Every row comes from one small tree of marks. The marks that hang from a mark follow it in brackets, in the order of their numbers. Every link used is in the known rows. Which tree was each row made from?
Known rows:
Q_599{Q_612{Q_184{Q_17{Q_879 Q_922}}}}: [ 1.96  0.20  0.61  1.36  0.48  3.72  2.70 -0.41 -0.42 -0.54  0.96  1.61
  0.30  2.65  0.68  1.91  0.66  0.08 -0.48  0.01]
Q_922{Q_17{Q_599{Q_612} Q_879}}: [ 0.83  0.67  0.20 -0.67 -0.40  3.78 -1.16 -1.29 -0.31  0.28 -1.11  1.03
  0.84  0.03 -0.29  0.87  0.97  2.76 -0.29 -2.90]
Q_17{Q_599 Q_922}: [-0.23  0.83  0.14 -0.23 -0.19  2.63  3.00 -0.31  0.07  0.32 -1.02  0.68
  0.24  1.20 -0.38  0.34  0.77  0.16 -0.89 -1.10]
Q_530{Q_292{Q_17{Q_922}}}: [-0.65 -1.05 -0.14 -0.08  0.20  3.71  0.89 -0.20 -0.08 -0.31 -0.78  0.76
  0.56 -0.99 -0.56  1.46 -0.13  1.75 -0.77  0.04]
Q_292{Q_17{Q_879} Q_530}: [-0.23 -1.70 -0.86 -0.02 -0.80  2.47 -4.70 -0.04  0.11 -1.78 -0.10  0.37
  0.40 -2.09 -0.73  0.64  0.66  2.21  0.31 -0.25]
Q_922{Q_17{Q_599{Q_612}}}: [ 0.19 -0.02  0.37 -0.75 -0.18  0.89 -1.65 -1.22 -0.43 -0.29 -2.55  0.99
  0.71  0.00 -0.10  0.19  0.66  2.22 -0.41 -2.82]
Q_184{Q_17}: [-0.31 -0.31 -0.45  0.39  0.24  0.32 -1.91  0.70 -0.28 -0.71  1.10  0.80
 -0.42  0.05  1.19  0.74  0.07 -0.08 -0.21  0.57]
Q_599{Q_612{Q_184}}: [ 1.55 -0.51  0.99  0.56  0.58 -0.90  0.89 -0.84 -0.60 -0.51 -1.72  0.29
  0.37  2.08  0.04  0.09  0.44  0.44  0.21 -0.59]
Q_292{Q_17{Q_599{Q_612}} Q_530}: [-0.70 -1.82 -0.37 -1.12 -0.41  0.38 -6.38 -1.24 -0.60 -1.98 -4.74  0.78
  0.79 -1.64 -0.82 -0.39  1.45  2.97  0.73 -2.44]
Q_17{Q_292 Q_599 Q_922}: [-0.47  1.63 -0.03 -0.24  0.13  5.84  1.64 -0.05  0.16  0.74 -0.66  1.13
  0.32  1.99 -0.14  1.29  0.65  1.13 -0.74 -0.34]
Q_922{Q_17{Q_292{Q_530} Q_879}}: [ 0.11  0.00 -0.82  0.59 -0.88  5.59 -4.72  0.45  0.54 -0.91  1.48  1.49
  0.42 -0.78  0.22  1.89 -0.08  2.99 -0.43  0.08]
Q_530{Q_292{Q_17{Q_599 Q_922}}}: [-0.89 -0.35 -0.19 -0.60  0.06  4.96  0.65 -0.36 -0.33 -0.15 -1.93  0.81
  0.60 -0.25 -0.68  1.31  0.72  2.80 -0.92 -1.14]
Q_922{Q_17{Q_292{Q_530}}}: [-0.45 -0.57 -0.73  0.50 -0.62  2.72 -5.34  0.50  0.40 -1.45  0.00  1.54
  0.30 -0.86  0.32  1.16 -0.29  2.50 -0.63  0.16]
Q_17{Q_599{Q_612{Q_184}} Q_879}: [ 1.93  0.72  0.89  0.09  0.22  3.28  1.34 -1.09 -0.74  0.21 -1.45  0.33
  0.53  2.85 -0.16  0.60  1.54  1.95  0.34 -1.83]
Q_17{Q_292 Q_599{Q_612} Q_879 Q_922}: [ 0.56  2.30  0.22 -0.56  0.19  8.31  1.30 -1.23 -0.01  1.38 -1.13  1.47
  0.93  1.82 -0.45  1.74  1.08  1.81  0.09 -1.58]
Q_599{Q_612{Q_184{Q_17{Q_879}}}}: [ 1.89 -0.13  0.39  1.06  0.58  2.42 -0.47 -0.22 -0.77 -0.70  0.84  1.10
  0.13  2.21  0.97  1.53  0.77  0.83  0.24 -0.14]
Q_184{Q_17{Q_879} Q_612{Q_599}}: [ 1.62  0.31 -0.25 -0.13  0.31  0.25 -4.79  0.28 -0.23  0.50  2.95  1.37
 -0.63  0.34  1.21  1.91  0.31  0.50  0.02  1.34]
Q_612{Q_184 Q_599}: [ 1.94 -0.21  1.13  0.31 -0.07 -2.77  1.24  0.81 -0.61 -0.59 -0.35 -0.21
 -0.44  1.91  0.64  0.24  0.30  0.49 -0.98  0.73]
Q_612{Q_184}: [ 1.20 -0.50  0.63  1.03  0.30 -0.53  1.78  0.22 -0.31 -0.64  0.16 -0.01
 -0.10  2.19  0.21  0.25  0.26  0.16 -0.40  0.54]
Q_530{Q_292}: [-0.10  0.20 -0.10  0.05  0.16  2.34 -0.43  0.15 -0.19  0.47 -0.08  0.33
  0.09 -0.08  0.24  0.68 -0.36  1.49  0.07 -0.04]
Q_184{Q_17{Q_599 Q_879 Q_922}}: [ 0.11  1.20 -0.43  0.28 -0.23  5.93  1.56  0.28 -0.10  0.15  1.43  1.32
 -0.05  1.39  0.58  1.74  1.10  0.61 -0.91 -0.63]
Q_184{Q_17{Q_599} Q_612}: [-0.07  0.02 -0.69 -0.15  0.80  0.88 -4.94 -0.38 -0.27  0.16  0.71  1.65
 -0.34  1.27  0.84  1.15  0.89  0.63  0.31  0.02]
Q_530{Q_292{Q_17}}: [-0.65 -1.23 -0.30 -0.48  0.22  2.43 -2.19 -0.04 -0.39 -0.55 -0.92  0.23
  0.35 -1.42 -0.30  1.01 -0.07  2.50 -0.06 -0.04]
Q_292{Q_17 Q_530}: [-0.88 -2.36 -0.73 -0.17 -0.56 -0.45 -5.39  0.03 -0.03 -2.29 -1.58  0.42
  0.29 -2.23 -0.61 -0.09  0.45  1.68  0.20 -0.10]

Write each row's tree:
[ 0.47  0.95 -0.35  0.27 -0.23  6.25 -1.35  0.20  0.36  0.33  2.35  1.05
  0.39  0.14  0.23  2.14 -0.21  2.33 -0.71  0.17] -> Q_922{Q_17{Q_292 Q_879}}
[ 0.61  1.52  0.02 -0.69 -0.11  6.94 -2.16 -1.03 -0.18  0.69 -0.81  1.40
  0.92  0.84  0.03  1.89  0.81  3.64 -0.24 -2.17] -> Q_922{Q_17{Q_292 Q_599{Q_612} Q_879}}
[ 1.19  0.36  0.77  0.12  0.43  3.57 -1.12 -0.71 -0.66 -0.48 -2.26  1.37
  0.71  2.85  0.33  1.46  0.86  3.39 -0.74 -1.57] -> Q_922{Q_17{Q_292 Q_599{Q_612{Q_184}}}}
[ 1.42  0.36  0.52  0.65  0.41  0.82 -1.76  1.76 -0.79 -0.92  1.15  1.08
 -0.73  2.75  1.99  1.98  0.26  1.41 -1.10  2.03] -> Q_612{Q_184{Q_17{Q_292}} Q_599}
[ 0.64 -0.25  0.16  0.79  0.38  1.01 -0.37  0.73 -0.85 -1.15  0.00  0.77
 -0.49  3.05  1.21  0.86  1.16  1.13 -0.67 -0.16] -> Q_612{Q_184{Q_17{Q_599}}}
[-0.42 -0.87 -0.69 -0.21 -0.98  5.19 -1.79 -0.34  0.16 -1.49 -1.17  1.02
  0.61 -0.99 -1.09  0.94  1.46  2.35 -0.52 -1.40] -> Q_292{Q_17{Q_599 Q_879 Q_922} Q_530}
[-0.23  0.19 -0.30 -0.52 -0.25  7.80  1.28 -0.46 -0.20  0.35 -0.53  0.79
  0.73 -0.12 -0.78  1.98  0.93  3.18 -0.73 -1.26] -> Q_530{Q_292{Q_17{Q_599 Q_879 Q_922}}}
[ 0.12 -0.03 -0.08 -1.20  0.17  6.11 -2.72 -1.32 -0.85  0.26 -2.54  0.63
  1.03 -0.74 -0.67  1.39  1.18  4.28  0.68 -2.50] -> Q_530{Q_292{Q_17{Q_599{Q_612} Q_879}}}
[ 0.36 -0.87 -0.52  1.68  0.23  2.50 -4.71  1.40 -0.29 -2.22  0.72  1.60
 -0.40  2.13  1.49  1.67  0.39  1.68 -0.19  1.66] -> Q_612{Q_184{Q_17{Q_292{Q_530}}}}
[ 0.01 -0.35 -0.28  0.03 -0.04  6.67  1.48 -0.26  0.04  0.12  0.77  0.77
  0.67 -0.92 -0.70  2.11  0.06  2.23 -0.63 -0.04] -> Q_530{Q_292{Q_17{Q_879 Q_922}}}
[ 1.33  0.09  0.99 -0.03  0.52  0.24  0.76 -0.99 -0.90 -0.30 -2.96  0.38
  0.43  2.84 -0.01 -0.07  1.29  1.48  0.19 -1.77] -> Q_17{Q_599{Q_612{Q_184}}}
[ 0.19 -0.20  0.02 -1.31 -0.02  3.82 -2.24 -1.49 -0.66 -0.25 -2.45  0.34
  0.94 -0.56 -0.93  0.65  1.54  2.81  0.68 -2.44] -> Q_292{Q_17{Q_599{Q_612} Q_879}}
[ 1.99  0.98  1.02  0.48  0.15  4.60  4.39 -1.24 -0.40  0.33 -1.31  0.86
  0.75  3.38 -0.49  1.04  1.44  1.07 -0.43 -1.79] -> Q_17{Q_599{Q_612{Q_184}} Q_879 Q_922}
[ 1.30  0.70  0.19  1.27  0.07  5.44  3.31  0.55 -0.42 -0.55  1.60  1.29
 -0.18  3.59  0.85  1.98  1.36  0.76 -1.24 -0.16] -> Q_612{Q_184{Q_17{Q_599 Q_879 Q_922}}}
[-0.21 -1.45 -0.65  0.29 -0.87  3.93 -1.52 -0.22  0.43 -1.64  0.03  0.90
  0.63 -1.81 -1.02  1.06  0.61  1.38 -0.37 -0.17] -> Q_292{Q_17{Q_879 Q_922} Q_530}
[-0.24  1.07 -0.73  0.21  1.04  5.32 -3.02 -0.25  0.14  0.67  1.12  2.62
 -0.08  2.39  0.80  2.58  0.70  0.87 -0.34  0.85] -> Q_184{Q_17{Q_292 Q_599 Q_922} Q_612}
[ 1.31 -0.75  0.56  0.90  0.83 -0.65 -0.95 -0.15 -0.89 -1.22 -0.70  1.05
 -0.02  2.15  1.16  0.85  0.54  0.37  0.04 -0.01] -> Q_599{Q_612{Q_184{Q_17}}}
[ 0.41  0.69 -0.18 -0.23 -0.73  4.20 -0.35 -0.23 -0.02  0.11  0.82  0.68
  0.36  0.17 -0.07  1.07  0.75  2.49 -0.96 -1.81] -> Q_922{Q_17{Q_599 Q_879}}
[-0.53  0.14 -0.50  0.72 -0.38  4.01 -1.48  0.30  0.62 -0.70 -0.31  1.43
  0.30  0.19 -0.07  1.08 -0.06  0.71 -0.39  0.70] -> Q_17{Q_292{Q_530} Q_922}
[ 0.09  1.22 -0.74  0.48  0.33  6.51 -2.51  0.84 -0.06  0.16  2.92  1.32
 -0.20  0.87  1.17  2.42  0.20  1.38  0.06  1.18] -> Q_184{Q_17{Q_292 Q_879}}
[-0.15  0.54 -1.04  1.13 -0.38  7.31 -2.82  0.95  0.46 -0.96  2.27  2.23
  0.02  0.41  0.90  2.56  0.28  1.09 -0.39  1.22] -> Q_184{Q_17{Q_292{Q_530} Q_879 Q_922}}
[-0.82 -2.09 -0.57  0.24 -0.61  1.04 -1.89 -0.12  0.31 -2.15 -1.50  0.91
  0.45 -1.81 -0.90  0.39  0.36  0.90 -0.60 -0.06] -> Q_292{Q_17{Q_922} Q_530}
[ 0.06 -0.57 -0.19 -0.05 -0.23  4.40  1.75 -0.45  0.25 -0.36  0.89  0.49
  0.57 -0.80 -1.02  1.40  0.42  0.80 -0.68 -0.01] -> Q_292{Q_17{Q_879 Q_922}}
[ 0.95 -0.30 -0.13 -0.25  0.51 -2.54 -5.28  0.38 -0.33  0.00  1.33  1.40
 -0.73  0.21  1.37  1.27  0.06  0.08 -0.13  1.46] -> Q_184{Q_17 Q_612{Q_599}}
[ 0.21  0.00  0.17 -1.01 -0.06  5.25  0.91 -1.66 -0.32 -0.07 -2.29  0.89
  1.12 -0.14 -1.21  1.07  1.48  1.93 -0.15 -2.32] -> Q_292{Q_17{Q_599{Q_612} Q_879 Q_922}}
[-0.28  0.00 -0.45 -0.83 -0.14  6.63 -1.98 -0.28 -0.57  0.10 -0.64  0.27
  0.53 -0.61 -0.51  1.54  0.95  4.01  0.04 -1.38] -> Q_530{Q_292{Q_17{Q_599 Q_879}}}
[-0.05  0.61 -0.83  0.06 -0.99  6.91 -5.12  0.26  0.28 -0.81  0.22  1.56
  0.44  0.02  0.11  1.72  0.78  4.03 -0.54 -1.18] -> Q_922{Q_17{Q_292{Q_530} Q_599 Q_879}}
[-0.37 -0.67  0.27 -1.12  0.15  2.14  0.42 -1.61 -0.43 -0.52 -3.75  0.97
  1.01 -0.19 -1.06  0.37  1.25  1.51 -0.33 -2.24] -> Q_292{Q_17{Q_599{Q_612} Q_922}}
[ 1.64 -0.49  0.71  0.68  0.12 -2.52 -0.72  1.49 -0.92 -1.32  0.77  0.62
 -0.84  2.06  1.70  1.00  0.36  0.50 -1.13  1.30] -> Q_612{Q_184{Q_17} Q_599}
[ 0.10  0.59 -0.78  0.44 -0.51  5.64 -4.06  0.44  0.42 -0.37  0.94  0.85
  0.20 -0.16  0.08  1.30  0.27  1.96  0.57  0.52] -> Q_17{Q_292{Q_530} Q_879}
[-0.13 -1.16 -0.47 -0.97 -0.64  3.35 -5.76 -1.29 -0.46 -1.53 -3.27  0.76
  0.90 -1.63 -0.94  0.32  1.71  3.35  0.88 -2.58] -> Q_292{Q_17{Q_599{Q_612} Q_879} Q_530}
[ 1.69 -0.24  0.87  1.03  0.04 -0.97  2.46  1.34 -0.55 -1.17  0.86  1.20
 -0.70  2.54  1.46  1.43  0.30 -0.27 -1.87  1.45] -> Q_612{Q_184{Q_17{Q_922}} Q_599}
